Each row was made from one walk, in order. Every step used is in the known rows, and no mark comes twice. Write each row's walk.
Known rows
j r e q p: [-0.27 -1.96  0.02  1.83  3.57  0.76 -4.45  3.13  2.71  3.21  4.43 -4.70
 -2.69  2.93  4.29 -0.41 -2.04  2.39  4.79  1.34 -0.93]
w r e q j: [-1.86 -1.58 -3.55  6.92  4.05  0.06 -2.26  2.51  2.09  2.63  5.41 -5.73
 -4.68  1.12  6.34  3.57 -2.32  3.29  0.35 -0.23  3.02]
w q e: [-0.91 -0.48  2.53 -5.02  1.14 -0.90  0.86  1.34 -0.73  4.90  5.58 -1.69
 -3.87 -1.87  4.57  0.16 -0.90  4.83 -1.46  2.29  2.17]
j q w r: [-4.26 -5.47 -3.10  4.24  1.97 -0.74  4.28  0.92 -1.02  3.23  6.86 -5.24
 -1.06  3.90  3.46  4.79 -1.05  1.64 -0.38 -0.53  1.44]
q j: [-2.50 -2.58  0.95  0.05  3.63 -0.36  1.26  2.76 -0.08  3.21  4.77 -3.15
 -3.68 -3.40  5.95  1.87 -2.34  1.83 -1.49  1.72  1.59]
e q j r: [-0.06 -1.33  0.74  1.32  3.59 -0.17 -2.43  3.04  2.88  3.96  4.25 -2.68
 -3.10 -4.67  7.26  0.64 -2.15  2.32 -0.06  1.16  1.37]
j q: [-2.89 -4.46 -0.76  1.58  2.95 -0.25  3.09  2.12 -2.59  4.23  5.59 -4.83
 -2.31 -1.30  3.89  1.03 -1.49  0.73  0.31  1.88  1.31]
w r e q p: [-2.23 -1.83 -3.97  5.51  2.38 -0.15 -1.83  2.17  2.32  2.32  5.39 -7.05
 -2.85  4.94  3.63  1.42 -1.89  3.29  4.21 -0.82  0.58]
e q: [-0.41 -0.04 -1.26  1.97  1.41 -0.22  0.20  2.04  0.67  4.51  5.53 -4.30
 -3.60 -0.72  4.97 -0.25 -1.91  3.13  1.01  1.24  2.07]
e q p: [-1.20 -0.89 -0.74  0.31  1.41 -0.34  0.93  1.55  1.76  4.12  4.58 -5.11
 -2.26  0.56  3.96 -1.83 -1.84  2.83  4.31  0.56  0.13]
r w q e: [ 0.04 -0.20  2.48 -3.79  0.97 -1.08  0.00  1.00 -1.61  4.00  5.65 -1.88
 -4.61 -5.89  3.52 -2.43 -0.71  4.52 -2.51  2.99  3.30]
j r w q p: [ 0.68 -2.56  3.67 -3.44  2.78 -1.50 -2.57  1.61  0.97  2.76  4.00 -2.53
 -2.47 -3.38  3.18 -3.43 -1.60  2.23  1.50  2.23 -0.49]
p q w r e: [-3.96 -1.46 -2.43  1.44  2.99  1.17  0.10  1.49  1.12  1.09  7.21 -2.70
 -3.71  8.42  4.25  7.37 -1.30  1.92 -2.31  0.80  1.13]
r w q p: [-0.13 -2.06  2.57 -3.18  2.37 -1.38  0.49  0.80 -0.29  3.12  4.25 -3.64
 -3.35 -2.26  2.48 -3.70 -1.63  2.62  1.84  2.20  0.61]
q j r: [-1.68 -3.13  2.15 -0.22  4.14 -0.59 -1.67  3.44  1.21  2.84  4.43 -2.18
 -2.67 -4.55  6.67  2.08 -2.13  1.32 -1.77  1.87  0.38]
r e q: [-0.30 -0.30 -1.76  3.87  2.90  1.02 -2.15  2.43  0.41  3.85  5.60 -5.12
 -4.74  2.78  4.64  1.16 -2.11  3.23  1.87  2.01  2.40]
p q j: [-3.08 -0.50  1.27 -3.25  4.26  0.45  1.14  2.55  0.60  2.78  5.16 -0.78
 -4.20 -2.61  6.44  2.96 -1.89  0.34 -2.73  2.26  1.07]
w r p q e: [-3.89 -0.76 -2.10 -1.12  0.54 -0.81  0.68  1.76 -1.01  3.46  8.22 -1.87
 -4.55 -2.28  3.72  6.01 -0.66  2.84 -6.70  0.21  2.84]
p q w r: [-4.00 -1.09 -1.83 -0.47  1.49 -0.01  2.29  1.03  1.46  1.87  7.10 -1.75
 -2.43  5.39  4.51  6.14 -1.02  1.89 -3.21 -0.03  0.69]
r w: [-1.14 -1.82  0.05  1.42  1.52 -0.67 -0.07  1.96 -1.92  2.36  5.81 -3.86
 -3.95 -4.87  3.37 -1.42 -1.53  1.83 -1.81  2.47  2.41]

Write each row's walk
[-0.70 -0.97 -1.23  2.77  2.64  1.69 -0.31  1.46  1.25  3.93  6.20 -4.12
 -4.19  6.99  4.55  3.03 -1.95  3.85  2.16  1.66  2.06]  r e q w
[-2.19 -1.29  2.59 -3.49  4.71  0.32 -1.80  3.36  2.02  2.41  4.83  0.13
 -3.09 -3.87  7.03  3.24 -1.90  0.17 -3.32  2.36  0.08]  p q j r
[-1.52 -1.88 -3.79  5.21  0.37 -1.12  1.70  0.22  1.17  4.60  8.11 -5.04
 -3.89  3.80  3.59  5.49 -1.73  4.05 -1.99 -1.32  3.30]  e q w r p
[ 0.12 -2.08  4.17 -3.05  4.82 -1.15 -1.88  2.41  1.80  3.82  3.94 -1.16
 -3.46 -3.12  6.79  1.21 -2.40  2.50 -1.48  2.16  0.83]  w q j r
[-0.60 -3.04  2.14  0.85  3.85 -0.75 -2.57  3.15  0.31  1.96  4.71 -2.35
 -3.36 -8.68  5.69 -0.40 -1.89  1.18 -2.86  2.55  1.38]  q j r w
[-1.25 -0.94 -4.39  7.18  2.30 -0.03 -2.58  2.23  1.34  2.82  6.19 -6.32
 -4.07  3.57  4.55  2.88 -1.78  3.54  0.91 -0.19  2.81]  w r e q
[-0.12 -2.45  1.33  1.24  2.14 -0.79 -3.08  2.74 -0.54  2.15  5.51 -2.84
 -2.89 -6.05  3.92 -1.01 -1.39  1.58 -2.28  2.68  1.06]  j r w
[-1.21 -1.99  2.61 -4.11  2.72 -1.33  1.44  1.22  0.60  4.00  4.24 -3.54
 -2.72  2.00  3.35 -1.31 -1.90  2.86  2.87  1.43 -0.50]  w q p
[-2.88 -1.34  0.87 -2.45  4.24 -0.04  1.18  2.03 -0.63  3.81  6.42 -1.34
 -5.58 -3.50  5.39  4.94 -2.29  0.41 -5.12  1.83  2.20]  r p q j
[-2.35 -0.80  0.30 -2.09  2.57  0.05  0.82  1.75 -1.43  3.99  7.40 -1.74
 -5.10 -0.71  3.61  4.23 -1.87  0.83 -4.56  2.07  1.79]  r p q
[-0.86 -0.95 -0.89  3.40  4.65  1.06 -1.98  2.76  1.26  3.70  4.80 -4.54
 -5.29 -0.01  6.43  1.76 -2.62  2.73  1.34  1.81  2.66]  r e q j
[-0.80 -0.44 -0.96  0.98  0.98  0.48  1.93  0.92  1.65  4.58  6.09 -3.48
 -3.09  3.41  4.70  1.44 -1.64  3.61  1.12  1.04  1.84]  e q w
[ 0.44 -2.88  3.85 -2.42  4.91 -1.61 -1.94  1.77  0.61  4.93  5.38 -1.48
 -4.95 -4.05  5.91  3.17 -2.68  2.42 -3.65  1.83  1.87]  w q j r p
[-2.09 -1.65  1.95 -1.61  6.27  1.53 -4.10  3.76  1.75  1.73  5.01 -0.51
 -4.47 -0.30  6.97  4.73 -2.14  0.19 -2.44  3.13  0.20]  p q j r e
[-3.42 -3.60 -2.56  4.98  2.49  0.31 -0.03  1.59  0.38  1.72  6.92 -4.88
 -3.29  7.70  3.65  6.09 -1.72  3.35 -0.74  0.29  1.23]  q w r e
[-2.70 -3.12 -2.69  4.59  1.32 -2.03  0.52  1.60 -1.19  3.28  7.58 -5.34
 -3.89 -0.51  2.98  5.11 -1.95  2.64 -4.01 -0.29  2.59]  w r p
[-1.57 -3.54  1.71  1.70  5.80  0.70 -3.98  3.82  0.77  2.16  4.68 -2.89
 -4.02 -1.25  6.46  3.37 -2.61  1.32 -0.87  2.59  0.59]  q j r e
[ 0.13 -1.59  2.75 -1.79  4.02 -1.17  0.02  1.15 -0.47  3.36  4.46 -2.35
 -5.11 -6.15  5.29 -1.52 -2.14  2.48 -2.09  2.74  3.10]  r w q j
[ 0.21 -2.42  3.65 -1.40  6.39 -0.01 -4.29  2.88  1.50  3.22  4.10 -1.75
 -4.79  0.24  6.55  2.50 -2.56  2.55 -0.55  2.88  0.83]  w q j r e
